Known rows, with every step that occurs:
posum kape gopap suzum neze keva: [ 2.87 -0.18 -1.01  0.71  0.19 -0.85  1.75 -2.94  2.56 -1.29  5.97 -0.89
  2.98 -1.52  1.68  5.45  3.75 -0.34  3.49 -2.32  1.02]
posum kape gopap: [-0.29 -0.46  2.74  1.05 -3.11 -0.17  1.77 -2.50  1.59 -1.14  2.34 -0.99
  3.10 -2.74 -1.02  4.98  3.31 -1.24 -0.49  0.69 -0.77]
nikoliz posum kape: [-1.46  0.81  0.64  0.31 -1.68 -0.86  4.64 -2.40 -0.28 -1.77  2.97 -0.82
  0.85 -0.36  0.73  3.36  1.45  2.60  3.17  2.51 -2.39]
keva nikoliz posum neze: [ 1.26  2.07  0.90 -0.24  0.48  0.96  4.34 -0.18 -0.75 -3.82 -0.45 -0.23
  2.72 -1.23  0.21 -0.62 -1.38  2.19  3.66  1.68 -4.63]
gopap suzum neze: [ 1.84  1.43  0.03 -0.98  1.79  0.40  1.19 -1.40  2.28 -1.15  3.52 -2.42
  2.95  0.81  2.25  3.12  1.23  0.51  3.62 -2.04  0.64]
nikoliz posum neze kape: [ 1.00  2.21 -0.59 -0.66 -1.48 -0.70  5.07 -1.39 -2.24 -3.73  0.47  2.01
  1.66 -2.44  1.55 -1.99 -0.48 -1.03  2.70  0.70 -3.42]
keva nikoliz posum neze kape gopap: [ 1.63  0.97  1.18 -1.25 -1.91 -0.99  4.16  0.12 -0.78 -4.00 -0.01 -0.44
  3.93 -6.03  0.27 -2.01 -0.80 -0.07  1.97  0.17 -4.71]
neze posum: [-2.51  1.68  0.90 -1.04 -2.28  1.60  3.02 -0.86 -0.89 -3.29  1.22 -0.62
 -1.11 -0.75  1.40  2.12  0.84 -2.56  0.62 -2.01 -1.43]
gopap kape posum: [-0.12  3.21  0.54 -2.32 -3.64 -0.29  2.94 -1.03  2.28 -0.67  1.70  1.47
  1.60  0.37  3.27  1.97  0.14  2.65 -1.95  1.87 -1.16]
neze kape: [-0.26  1.13  0.33 -0.51 -2.31 -0.43  1.80 -0.05 -1.35 -2.89  0.47  0.89
  0.51 -2.76  2.50 -1.04  0.32 -1.98 -0.74 -0.78 -0.90]
neze suzum gopap kape posum: [ 1.52  1.74 -1.17 -2.56 -0.32 -0.49  2.77  0.79  0.67  0.62  2.47  0.48
 -4.41  0.36  4.84  4.32  1.33  2.33 -0.59 -0.17 -0.87]
kape gopap suzum neze keva nikoliz posum: [ 1.99  0.93 -1.13 -2.37  1.85  0.09  2.85 -0.27  2.29 -2.57  3.37 -4.34
  2.87 -1.86  1.91  2.57 -0.34  4.79  5.75 -2.08 -0.72]
keva neze posum kape gopap: [-2.83 -0.42  1.04  2.59 -1.51 -1.40  2.96 -2.50  0.15 -2.08  3.04 -0.45
  2.04 -6.24  0.25  5.62  2.18 -2.96  1.07 -2.93 -2.68]
kape posum neze keva: [ 2.01  5.13  0.09  0.69 -1.44 -0.15  2.33 -1.39  0.38 -1.15  0.56  3.40
  0.53  1.21  1.45  1.04 -0.07 -2.13  0.34 -0.21 -0.87]
suzum gopap kape posum nikoliz: [ 1.75  1.40  0.06  1.82 -2.10 -1.24  3.77 -0.58  2.45  1.05  0.67  1.94
 -1.58 -1.60  2.15  3.29  1.17  3.76 -0.47  4.95 -2.11]
nikoliz posum kape gopap suzum: [ 0.24 -0.56  1.69 -1.60 -2.68  0.63  3.28 -3.26  2.68 -0.57  5.77 -2.73
  3.98 -2.23 -1.08  4.14  2.12  3.35  3.52  2.51 -1.86]
kape gopap suzum: [ 1.39  0.28  2.90 -2.21 -2.55  2.60  0.31 -1.78  3.22 -1.23  2.60 -2.73
  4.19 -1.60 -1.40  2.84  1.30  0.63  0.03 -0.08  0.18]
gopap kape posum nikoliz: [ 0.72  2.33  0.44  0.12 -3.28 -0.77  4.26 -1.60  3.28 -0.73  1.37  3.29
  1.09 -1.18  1.14  2.49  0.44  1.47 -1.81  4.91 -3.17]
keva neze posum kape: [-3.34  0.37 -0.41  3.16 -0.27 -1.56  3.69 -1.76 -1.72 -2.37  3.28  0.97
  0.27 -4.22  1.86  4.13  1.48 -2.44  1.81 -2.35 -3.28]
posum kape gopap suzum neze keva nikoliz: [ 3.01 -0.75 -0.75  0.49  0.96 -1.16  1.27 -0.81  2.57 -2.35  5.40 -1.93
  3.82 -2.85  1.61  4.12  2.76  0.74  3.67 -2.34 -0.85]

Rows:
[ 0.71  0.18  0.78 -0.46  0.11  0.16  3.38 -2.52  4.00 -1.50  4.47 -1.21
  2.07 -3.45 -0.43  4.87  2.78 -3.47  3.58 -1.90 -1.91]  kape gopap suzum neze posum nikoliz
[ 1.80  0.74 -2.05  2.41  2.46 -2.81  3.49  0.15  1.27  0.78  1.86  2.94
 -3.94 -4.10  3.44  5.16  0.19  1.72  0.00  1.61 -3.63]  keva neze suzum gopap kape posum nikoliz
[ 2.36  0.92  1.82 -0.08 -2.63 -0.29  2.23 -1.55 -0.13 -2.92 -0.04  1.85
  3.77 -4.46 -0.39 -0.80  1.18 -4.92 -0.90 -1.41 -1.85]  posum neze kape gopap
[-0.19  0.49 -1.01 -0.33  0.28 -0.73  3.56 -2.19  0.97 -1.50  7.52 -0.83
  1.42 -0.57  2.66  4.60  3.75 -2.44  4.96 -3.13 -1.80]  gopap suzum neze posum kape
[ 0.30  0.31 -1.07  0.92  0.84 -2.90  4.29 -1.04  0.75 -2.62  3.10 -2.75
  1.67 -3.20  2.36  4.55  1.97  3.09  5.13 -1.44 -1.62]  suzum neze keva nikoliz posum kape gopap
[-0.35  3.40  2.43  1.86 -2.22 -0.71  2.21 -1.12  2.98  0.79  0.76  1.76
  0.45 -0.78 -0.55  3.04  0.44 -0.93 -0.47  3.20 -2.16]  kape posum nikoliz
[ 3.33  0.34  1.05 -2.83 -1.54  0.34  3.24 -0.15  0.43 -3.65  2.78 -0.91
  5.57 -5.32 -0.29 -2.95 -0.81  1.18  3.08  1.05 -5.02]  keva nikoliz posum neze kape gopap suzum
[-0.45 -0.22  0.30  0.21 -1.87 -0.83  3.69 -0.73  0.01 -3.44  2.34 -1.73
  1.23 -3.60  0.18  2.99  1.01  3.53  2.79  1.36 -2.64]  neze keva nikoliz posum kape gopap
[ 1.04  2.09 -0.04 -0.36 -2.51 -0.77  2.62 -0.08  1.54  1.22  1.00  0.18
 -1.10  0.03  4.05  2.92  0.89  4.51 -0.70  1.87 -0.14]  suzum gopap kape posum
[ 4.05  3.22 -2.41  0.81 -1.41 -0.25  3.60 -0.76 -0.16 -0.85  0.23  3.70
 -1.55  0.65  4.34  1.21  0.75  2.34  0.30  1.45 -0.89]  suzum gopap kape posum neze keva
[ 2.04  2.74 -0.31  0.56 -0.33 -3.29  2.31 -0.85  3.41  1.39  5.06  1.83
  2.12 -2.99  2.75  0.97  1.05 -2.11  2.30  0.22 -2.13]  gopap suzum neze kape posum nikoliz
[ 1.19  3.54 -0.19 -1.63 -0.75 -2.96  1.51 -0.39  2.45  1.56  5.34 -0.26
  2.65 -1.28  4.55  0.63  0.71 -0.77  2.35 -2.82 -0.09]  gopap suzum neze kape posum
[ 0.98  2.65  0.45 -0.37 -0.56  0.95  4.74 -2.28 -0.84 -2.99 -0.01  0.38
  1.95  0.25 -0.10  0.88 -0.49  0.77  3.34  1.58 -2.90]  nikoliz posum neze
[ 3.04  0.58 -0.31 -1.14  1.59  0.44  0.56  0.16  2.89 -2.89  2.93 -3.01
  3.21 -2.12  2.16  2.65  0.83  1.45  3.19 -3.39  0.34]  kape gopap suzum neze keva nikoliz
[-0.95  1.46 -0.63  1.77  1.18 -0.98  4.57 -1.64  0.91 -2.47  1.91  0.64
 -1.19 -2.01  1.50  4.01  1.98 -4.54  3.29 -1.79 -2.28]  suzum neze posum nikoliz
[ 3.09  3.44 -0.97 -3.38 -0.91 -0.07  4.17 -1.09  1.01 -1.95  2.75  4.29
 -0.12  0.71  2.92  2.49  0.87 -2.14 -1.03 -0.05 -3.56]  gopap kape posum neze suzum
[-1.02  2.70  0.55  4.12 -0.80 -4.50  2.48 -0.47  0.71  0.39  0.79  3.62
  1.00 -6.33  1.81  0.58 -1.29 -2.11 -0.72  1.23 -3.49]  keva neze kape posum nikoliz
[ 1.45  0.20 -1.81 -0.73  0.26 -1.57  4.12 -3.39  2.32 -1.16  6.54 -2.16
  2.53 -1.36  1.69  5.05  2.69  2.74  6.21 -0.74  0.03]  nikoliz posum kape gopap suzum neze keva
[ 2.24 -0.57  1.11  0.31 -0.28 -1.02  1.56 -3.03  3.79 -0.04  6.31 -2.29
  4.94 -2.16  0.71  5.79  4.14 -0.50  3.18 -1.63  0.13]  posum kape gopap suzum neze
[ 4.48  2.59 -2.04  0.78 -0.77 -0.74  3.25  1.21 -0.23 -1.83 -0.22  2.94
 -0.80 -0.80  4.28  0.14 -0.23  3.64  0.66  1.37 -2.63]  suzum gopap kape posum neze keva nikoliz
[ 1.48 -0.23  1.59 -2.48 -3.15  0.92  0.33 -0.95  1.58 -1.81  3.31 -1.07
  3.74 -4.26  0.31 -0.18  1.01 -1.43 -0.70 -1.07 -0.41]  neze kape gopap suzum
